Each row was made from one small tree. The marks that hang from a mark follow it in brackets, in alphabetical order. Every link used is in the known rows. Write each row's tree.
Known rows
Z{V{B G{P{T}}}}: [ 1.46 -4.32  2.81  6.45 -0.40 -1.17  1.64 -2.76  0.97 -2.65  2.28 -1.75
  0.51 -2.04 -0.60  0.70  0.75 -4.67 -3.37 -0.83  0.22 -2.37]
Z{V}: [-0.47  2.04 -5.48  0.49 -3.28 -1.73 -2.06  1.80  1.93 -2.43  0.45 -3.47
 -1.19  3.30  2.41 -3.89 -0.22 -1.73  1.75  0.54  4.80 -1.97]
P{T Z{V{B G}}}: [-0.01 -3.90  4.67  3.49  0.20  0.22  0.54  1.11  0.63 -3.14 -1.88 -1.50
  0.77 -3.19 -2.57  1.50  1.55 -1.53 -5.77  3.55  3.49 -0.45]
Z{V{B{T}}}: [ 0.23  2.35  1.52 -1.54 -0.26 -0.67 -0.98  1.67  0.69 -3.39  1.63 -2.44
 -0.04 -1.02 -0.26 -1.97  4.27 -4.42  1.02 -0.97  1.82  0.94]
Z{V{G}}: [ 0.44  0.89 -4.76  4.78 -5.87 -1.33 -2.09  0.96  0.77 -0.51  1.61 -2.19
 -0.02  2.37 -0.46 -2.73 -3.68 -2.11  2.03  0.31  3.77 -1.42]
P{T Z{V}}: [-2.33 -1.90 -0.82 -0.37  1.45 -0.77 -0.77  1.41  3.43 -5.02 -3.51 -2.95
 -0.92  1.32  3.04 -1.14  2.87 -1.19 -6.81  3.30  5.24 -0.72]
V{B{T X Z} G}: [-0.13  4.23  4.65 -3.63 -1.03  1.75  1.34  0.97 -2.33  1.34 -0.18  3.53
  2.22 -3.01 -5.25  1.88 -1.80 -0.33  2.23 -2.87 -0.73  6.32]
B{T X{G{P}} Z{V}}: [-3.16  1.72 -1.93 -2.28 -0.76 -0.87 -0.11 -1.54  4.10 -2.04 -0.67  6.36
  1.63  1.92 -1.37 -3.33  0.30 -0.56  2.32 -2.41 -1.12  4.64]
V{T}: [ 0.64  1.84 -1.28 -2.51 -1.73 -0.55 -0.36  1.52 -1.93  0.87 -0.03 -3.36
 -2.18  2.67  6.99  0.12 -2.75 -1.42 -1.67  0.53  2.89  0.47]
X{V{B}}: [ 3.73 -0.02 -1.43  0.72 -0.65 -1.63  0.33  2.21 -2.26 -0.14  2.02 -2.66
 -2.20 -1.29  0.90  0.68  1.06  0.50  2.22  2.09  0.47 -2.02]
G{P{T Z{V}}}: [-2.34 -5.47 -0.84  1.78  3.71 -1.60 -0.33 -1.54  4.95 -5.12 -2.84 -2.16
 -1.04  1.49  3.07 -0.31  2.91  0.24 -7.21  1.17  2.70 -2.62]
V{B Z}: [ 1.09  0.65  2.29 -6.26  0.45  0.22 -2.22  3.04 -3.29  2.89 -1.73 -2.83
 -1.42 -1.88 -3.16  1.72 -1.93  3.04  0.61 -0.41  2.82 -1.11]
V{B{X} G{P} Z}: [ 1.77 -2.19  4.37 -0.41 -1.43  0.37 -1.29 -1.35 -2.52  2.97 -0.41  1.67
  0.76 -2.06 -7.57  2.46 -3.99  5.04  1.37 -4.92 -0.17  1.34]
X{B{P}}: [ 0.91  3.10 -4.21  0.79  1.94  3.17  0.11 -0.33 -1.82  2.33  1.61 -3.23
 -0.32  1.14  0.34 -0.15 -0.21  1.24  4.66 -0.08 -3.02 -4.30]
B{P}: [ 0.06  2.80 -5.16  0.77 -0.69 -0.72 -1.42  0.19 -0.32  2.80  1.41 -1.57
 -0.29  1.74  1.83 -0.90 -0.73  0.62  2.60 -1.42 -1.26 -3.96]
G{P{T}}: [-0.13 -1.45 -2.95  1.10  1.64 -1.38  0.62 -1.97  0.81 -0.71  0.25 -3.59
 -1.84  2.12  5.06  1.53 -2.70 -1.91 -4.54 -2.09  0.75 -2.81]
B{X}: [ 0.42  5.10 -4.54 -1.47 -4.27 -0.01 -1.45  1.66 -0.79 -0.16 -0.23 -1.53
 -0.67  3.24  1.08 -1.82 -3.70  1.52  2.70 -2.45  4.15  1.58]
G{P{T Z{V{B}}}}: [-0.58 -6.21  3.99  1.37  5.01 -0.92  0.93 -1.13  2.98 -5.08 -2.36 -1.97
 -0.50 -2.15  0.54  1.03  5.05  0.35 -6.54  1.76  1.88 -2.85]
V{B}: [ 2.26  2.29 -1.08 -1.61 -1.27 -0.17 -0.60  2.61 -2.97  1.47  0.85 -3.55
 -1.14 -0.86 -0.05  0.88 -2.77  0.80  2.42 -0.01  2.68 -2.48]
X{B{Z} G{P} V{T}}: [ 1.18 -3.57 -0.41 -0.90  4.01  1.53  3.88 -1.51 -1.80  1.68  0.18  2.68
 -1.90  0.34  4.19  2.04 -1.54  1.82  1.00  5.41 -5.47  0.09]

Which tree is each row?
[ 1.51 -3.10 -0.48  4.16 -1.98 -1.10  0.32 -2.35 -1.70  2.66  1.83 -1.24
 -1.08  1.80  3.96  2.13 -6.01 -0.09 -1.90 -1.75 -0.74 -0.90] -> V{G{P} T}
[-0.24  0.78  5.50 -5.45  4.27  0.71  2.61  0.38 -2.12  3.08 -0.22  1.88
  0.75 -3.13  3.49  1.73  4.57 -0.47  0.06  1.54 -3.37 -0.44] -> V{B{P Z} T}
[ 0.04 -1.45  3.43 -1.03  2.82 -0.05  1.53 -1.58 -1.35  2.84  0.87  2.07
  1.15 -3.44 -3.80  4.06 -2.92  0.45  0.65 -2.98 -4.01  0.71] -> V{B{T Z} G{P}}
[-2.55 -1.59 -1.11  0.91  0.80 -1.60 -0.11 -2.58  3.55 -1.07  0.70  2.22
  1.06  0.66 -1.24 -0.79 -0.44 -2.05  0.18 -2.61 -1.79  1.23] -> B{T Z{V{G{P}}}}
[-1.35 -4.50 -1.10  0.31  4.49 -0.80  0.09 -1.38  1.97 -1.22 -3.28 -2.52
 -1.67  0.96  3.01  3.23 -1.74  2.81 -7.37  0.23  1.26 -2.79] -> G{P{T Z}}
[ 1.04  1.09 -2.85 -2.83 -4.37 -1.09 -2.54  2.34 -1.32  1.89 -1.42  3.40
 -1.26  1.77 -2.79 -1.28 -2.90  3.78  2.05  1.39  1.14  3.61] -> B{X{G V{Z}}}
[-2.55  3.24  1.66 -5.85 -1.30 -0.17  1.17  0.91  2.06 -3.63 -2.06  2.10
  0.33  2.60  5.36 -4.15  4.07 -1.98 -0.38  1.03  3.98  5.65] -> B{X Z{V{T}}}
[ 2.88  3.05  0.96  2.44 -5.44  1.04 -0.10  1.31 -3.45  1.77  1.54  0.00
  1.10 -1.17 -4.48  0.68 -4.97  1.27  3.66 -2.34  2.34  1.90] -> V{B{X} G}
[-2.04  5.03 -2.51 -4.05  0.38  0.64  0.29 -0.04  0.73  2.12 -1.03  3.56
  1.42  1.15  0.09 -1.66  1.36  2.50  3.79 -2.18 -1.39  1.04] -> B{P X Z}
[ 0.74  0.71  0.62 -5.44  4.14  2.03 -1.12  1.25 -1.73 -0.58 -0.43 -2.72
 -2.46  0.10 -1.49  1.55  2.80  0.61  0.17  0.82 -2.61  2.48] -> X{B{T} V{Z}}
[-2.02  0.71 -2.78  2.25 -1.29 -0.67 -0.28 -0.84  2.29  1.59  0.74  2.86
  2.14  0.30 -1.55 -2.62  1.50 -1.13  3.14  0.73 -1.70 -2.00] -> B{P Z{V{G}}}
[ 0.13 -6.24  1.31  3.37  0.87 -0.64 -0.24 -1.66 -0.71  2.07 -1.76 -0.25
 -0.86  0.80  1.76  3.81 -5.27  4.49 -4.80  0.54 -0.08 -0.78] -> V{G{P{Z}} T}
[-1.09  3.31  5.11 -4.55  3.63  1.82  3.55 -0.65 -0.47  0.08 -1.04  3.22
  2.16 -3.28  0.12  0.89  5.68 -1.57 -1.15 -1.15 -2.37  2.02] -> V{B{P{T} X Z}}
[ 0.44 -2.76 -4.80  6.96 -3.71 -2.39 -1.57 -2.11  2.33 -0.64  2.16 -1.40
 -0.15  2.50 -0.56 -1.86 -3.63 -0.68  1.61 -1.85  1.18 -3.31] -> Z{V{G{P}}}
[ 2.89  0.89 -0.43  0.61 -1.58 -1.28  0.02  2.28 -2.58  1.03  2.82  1.24
 -0.91 -2.17 -1.10  1.11 -0.54 -1.79  1.88  2.27 -2.57  1.40] -> X{G V{B{T}}}
[-2.09 -1.56  0.88  1.63  6.06  3.25  1.08 -1.06  3.06 -4.40 -2.19 -2.38
  0.55 -0.23  0.78 -0.72  7.57 -0.72 -3.83  3.80 -1.19 -2.84] -> X{B{P{T Z{V}}}}
[ 1.96 -2.61  5.79  4.74 -2.93 -0.64  1.64 -2.67  0.06 -2.84  2.35  1.69
  1.11 -0.73  0.06 -1.38  2.09 -1.84  0.11 -2.28  0.64  2.86] -> Z{V{B{X} G{P} T}}
[-2.87  0.83  1.12 -3.55  2.11 -0.88  1.01 -0.44  2.62 -0.78 -0.55  2.03
  0.68  0.98  6.06 -3.16  7.09 -2.92 -0.43  1.91 -1.09  0.05] -> B{P Z{V{T}}}
[ 1.61 -1.81  2.14 -1.68  2.62  2.40  0.51 -0.28 -3.34  3.53  0.37  2.13
 -1.27 -0.59  0.84  1.10  2.82  1.21  0.58  4.90 -6.63  0.28] -> X{B{P} G V{T Z}}
[-2.97  1.75 -0.81  1.00 -1.00  0.27 -2.32  0.14  3.91 -2.12 -1.37  5.94
  2.66  0.93 -3.72 -3.67  4.50  1.29  0.83 -0.21 -1.62  3.47] -> B{P{Z{V}} T X{G}}
[ 2.41  2.85  1.59  4.35 -3.51  1.26  0.25 -0.64 -2.64  2.96  2.77  2.24
  2.50 -2.13 -5.12  0.24 -0.82  1.11  4.72 -3.22 -2.26  0.07] -> V{B{P X} G}
[-1.40  4.45 -2.39 -5.53  1.89  4.04  1.14  1.88 -2.33  2.87 -1.12  1.18
  0.13  0.20 -1.50  1.42 -5.41  0.02  3.48  2.30 -2.43  2.11] -> X{B{T Z} G}
[ 1.46  1.78  2.61  3.07 -0.25  0.57 -0.05 -0.81 -2.54  3.41  3.50  0.63
  2.04 -3.29 -4.04  2.20  0.44 -2.42  2.12 -3.30 -5.32 -0.43] -> V{B{P T} G}
[-0.78 -2.27 -2.91  4.04 -3.01 -0.85 -2.61  1.65  2.00 -1.10 -1.91 -1.18
  0.09  1.31 -2.73 -1.11 -2.74  2.64 -0.80  2.72  4.37 -1.45] -> P{Z{V{G}}}
